What can hang from each mark
K634: K370 K405 K924
K425: K370 K382
K370: K425
K924: K425 K635
K926: K382
K382: K634 K635
K635: K370 K405 K924

Known rows, with every way that one mark hangs from another
K425{K370}: [  3.7  11.0  16.6  -3.7   4.1   0.3  -8.5  -3.4  -6.0  17.7 -17.4  12.4
  10.3  -5.6  10.8  -5.9   7.9  -2.4   2.7  -2.9   1.7]
K370{K425{K382{K634{K405}}}}: [  6.3   7.4  18.0  -1.5   0.8  -2.4  -7.9 -22.1  -5.3  12.5 -18.0  10.2
   1.4   2.0   5.5  -6.5  24.4  -1.8  14.2  -7.3  10.1]
K926{K382{K635{K370}}}: [  3.9   6.9   9.7  -9.5   5.4  -5.0  -9.3  -5.1  -2.7  14.6 -18.1  -0.6
  15.3 -12.5  13.7  -6.8   7.5 -11.1  -5.3   0.5  12.3]
K425{K370 K382{K635{K924}}}: [  7.2  14.4  17.6  -6.0   5.4   5.0  -6.0   2.3  -5.3  15.8 -12.2  12.4
   7.0 -11.9  16.4  -3.0  15.1 -16.0  36.2  -0.1  10.7]
K635{K370 K405}: [ -0.1   2.2   0.4 -10.3   2.3  -4.0  -9.8  -8.2  -4.0  15.8 -19.9   7.4
  11.5  -9.4   9.2  -3.3  17.2  -3.2  -5.7  -1.8  11.0]
K382{K634}: [  3.3   9.9  21.0  -0.8   3.5  -5.5 -10.2  -6.2  -5.0  11.9 -21.6   8.1
   7.5  -3.2   9.4  -8.7  12.5   1.5  -5.5  -7.0   7.4]
K635{K405 K924}: [  0.8   2.0   8.7  -6.1   0.6   3.2  -7.2  -2.5  -7.6  10.5 -22.6  12.3
   8.8 -11.4  10.9  -7.6  20.5   0.3  -5.7  -3.6  11.7]
K924{K635{K370{K425{K382}} K405}}: [  1.5   6.6  -3.4 -14.5  -0.2  -1.4  -7.0 -12.7   0.6  21.7 -18.2   9.0
   8.6  -3.2   8.4  -0.2  15.5  -3.9   3.8  -1.6  16.1]
K926{K382}: [  1.7   4.7  16.3  -3.5   4.6  -2.4  -9.6  -6.7  -5.3  14.9 -23.0   4.6
  15.0  -7.1   9.9 -11.5   5.1  -1.6  -8.7  -4.7   5.8]
K370{K425{K382{K634 K635}}}: [  8.5  14.6  25.1   0.9   1.6  -4.7  -5.4  -7.8  -2.6  13.7 -16.1   4.6
   5.2  -2.6   9.7  -9.2  18.9 -11.2  24.4  -3.7  14.2]
K635{K370{K425{K382}} K405 K924}: [  2.2   0.0   0.3 -15.7  -3.6   1.4  -4.7 -13.9  -4.7  16.3 -17.3   8.8
   6.9  -8.5   8.0  -0.4  32.0 -13.3  16.3  -0.5  17.5]
K635{K405 K924{K425{K370 K382{K634}}}}: [  4.4   3.5  11.8  -5.1   4.6  -1.3  -3.8   0.6  -3.4  17.3 -16.5  19.6
  -0.3  -8.6  11.2   1.3  18.2 -11.7  31.9  -3.7  11.6]
K926{K382{K634 K635{K370 K405 K924}}}: [  2.7  -0.3  12.0 -11.7   2.1  -5.7  -7.6   1.9  -4.3   6.9 -19.5   2.3
   4.8 -16.1  13.4  -4.7  24.3 -15.7  12.9   1.9  24.4]
K425{K370 K382}: [  4.3  13.3  16.0  -4.1   6.4   0.5  -8.7  -4.7  -4.4  21.4 -14.4  12.1
   9.7  -4.2  10.9  -3.5   9.1  -9.5  31.5  -3.6   3.5]
K425{K370 K382{K634 K635{K405}}}: [  6.0  13.2  23.0   1.4   6.8  -5.2  -7.6   8.2  -2.8  15.0 -13.2   9.7
   2.5  -7.9  12.2  -4.1  18.2 -16.7  58.9   0.0  15.7]
K924{K635{K370{K425}}}: [  2.5   9.1   0.0 -15.3  -1.7  -1.0  -7.7 -16.2  -1.3  19.3 -20.5   8.8
  10.5  -2.3   9.6  -3.2   9.0   4.9 -38.9  -2.8   9.8]
K382{K634 K635{K370{K425} K924}}: [  6.9   7.1  14.6 -13.0  -3.4  -3.0  -4.5  -9.8  -5.2   8.5 -17.3   5.1
   3.2  -9.0  11.9  -4.3  28.4 -11.9  -9.5   0.0  18.9]
K926{K382{K634{K370 K405 K924{K425}} K635}}: [  6.5   7.3  19.3   8.7   8.2  -5.2  -7.8 -21.2   0.1   5.3 -17.1  13.5
  -3.1 -11.4  12.8  -6.6   9.5  11.8 -36.1  -8.7   5.5]
K370{K425{K382{K634{K924} K635}}}: [  8.2  13.4  28.7   0.8   3.0  -3.7  -7.0 -14.3  -1.0  13.4 -15.9   7.7
   2.8  -5.5  10.5  -8.1  25.2  -7.2  12.3  -4.8  12.6]

Rows
[  0.5   4.1 -10.4 -12.7   4.4  -3.0  -7.2  -8.0   1.5  21.2 -21.6  15.4
  10.6  -8.4  11.9   0.7   0.2   6.3 -38.3  -4.0   8.8]
K924{K425 K635{K370 K405}}
[  4.5  13.6  14.1   2.7  -1.1  -0.8  -5.5 -19.2  -2.7  14.6 -15.8   8.7
   5.2  -0.4   7.3  -6.4  14.3   3.0   0.5  -7.5   4.6]
K634{K370{K425{K382}}}
[  3.8   3.1   4.9  -6.6   4.2   3.6  -3.2  -1.0  -3.7  20.3 -16.2  20.7
   5.4 -11.0  11.8   0.8  14.0 -10.1  25.1  -2.4   7.5]
K635{K405 K924{K425{K370 K382}}}
[  7.2  12.5  13.9   1.7  10.4  -0.4  -6.8 -12.1   1.3  19.8 -16.1  14.6
   9.8 -12.3  14.9  -4.8   6.4  -2.3  -7.5  -6.8   3.0]
K634{K924{K425{K382{K635}}}}
[  1.2   8.9  17.5   1.7   6.1  -2.8 -13.6 -23.4  -0.4   6.2 -20.0  13.6
  -4.3  -4.9  10.9  -5.3   8.9  21.7 -43.5 -10.4   8.0]
K926{K382{K634{K370 K405 K924{K635}}}}
[  4.2   6.6  19.2  -1.9   2.2  -1.6  -6.7   5.2  -5.8   5.2 -20.0   9.2
   2.8 -12.8  13.6  -8.3  23.8  -6.7   9.9  -1.8  19.2]
K382{K634 K635{K405 K924}}
[  1.4  -3.1  -7.5 -13.7   1.4  -0.3  -4.7  -8.9  -3.4  15.6 -20.9  15.2
   8.9 -13.7  11.7   0.5  16.5  -2.7 -24.7  -2.8  10.2]
K635{K370 K405 K924{K425}}
[  3.6   2.5   3.7 -17.1  -4.6   1.7  -5.3 -17.5  -6.4  13.3 -19.6   8.4
   8.6  -7.7   9.1  -3.2  24.9  -4.9 -22.8  -1.8  11.3]
K635{K370{K425} K924}
[  6.9   5.1  14.7  -5.6   5.6   2.6  -2.4   2.6  -4.5  15.4 -17.4  12.9
   9.3 -15.2  16.3  -5.8   3.4 -10.4  -2.5   0.1   7.3]
K926{K382{K635{K924{K425{K370}}}}}
[  5.7  10.3   5.4 -14.1   4.5   1.4  -7.8  -7.2  -3.6  15.0 -14.2   6.6
  10.0 -13.4  16.0  -0.4  18.0 -15.5  15.8  -0.9  15.0]
K425{K382{K635{K370 K924}}}
[  1.3   6.3  -0.9  -3.2   5.3  -0.6  -6.3  -3.4   0.1  19.6 -24.0  17.8
  10.3  -7.1  11.5  -5.1  -2.9  11.8 -35.1  -6.3   6.1]
K924{K425 K635{K405}}
[  5.8   7.8   8.3   1.5   4.0  -0.3  -6.2 -22.5  -2.9   8.3 -15.8  19.4
  -5.6  -5.1  10.8   0.3  16.1   8.6 -11.4 -12.0   6.1]
K635{K924{K425{K382{K634{K370 K405}}}}}
[  5.1  10.3  24.3   8.9  -1.2  -5.7  -5.9 -12.3  -1.3   4.3 -16.9   9.5
  -4.1  -8.5   8.9  -8.9  27.6   5.9 -14.0  -3.9  14.1]
K382{K634{K370{K425} K924} K635{K405}}
[  7.3  16.0  24.4   7.4  -2.3  -5.7  -4.9 -10.3  -3.0   5.9 -16.7   5.6
   0.0  -3.1   9.7 -10.3  16.6   3.9 -14.2  -5.0  11.1]
K382{K634{K370{K425}} K635}
[  5.2   7.1  12.7  -5.2   4.8  -2.0  -5.4  -8.9  -2.7  15.8 -19.6  15.5
   4.6  -6.2  11.7  -2.5  13.2  -4.7   2.9  -8.6   8.1]
K635{K924{K425{K382{K634}}}}
[  8.6   6.2  12.7  -2.1   4.7   0.5  -5.1 -10.7  -5.1   6.4 -19.3  16.9
   0.7 -11.1  14.4  -5.6  14.9   2.3 -22.7  -6.4  10.1]
K382{K634{K405} K635{K924{K425}}}
[  4.2   1.8  20.0   3.9   8.4  -7.3  -6.4  -3.1   0.5  11.8 -21.8  10.2
   5.3 -14.5  12.3  -8.9  12.8  -2.4 -10.7  -3.6  12.9]
K926{K382{K634{K924{K425}} K635{K405}}}
[  5.0  10.1  26.8   1.0   6.0  -7.5  -9.2   1.5  -3.9   9.8 -20.6   1.4
   9.4  -8.3  12.5 -12.3   8.5  -7.5   5.3  -2.9  13.4]
K926{K382{K634 K635}}
[  4.6  14.8   5.3   2.6   7.4  -3.0  -8.6 -21.1   2.1  13.6 -16.6  19.6
  -4.0   0.1  11.0   0.4  -0.4  18.0 -25.1 -13.1   4.6]
K924{K425{K382{K634{K370 K405}}} K635}
[  2.6   5.8  19.2   5.8   6.1  -8.0  -7.9 -18.5   0.8  10.8 -20.6  12.5
   0.9  -7.8  10.2  -5.4   6.1  11.6 -39.7 -10.4   1.9]
K926{K382{K634{K370 K924{K425}}}}
[  4.6   3.7  22.2   2.7  -4.3  -3.5  -2.5  -3.2  -4.4   1.2 -18.8   4.5
  -2.6 -10.5  10.1 -10.1  26.2  -3.5   2.3  -1.3  21.4]
K926{K382{K634{K370{K425}} K635{K405 K924}}}
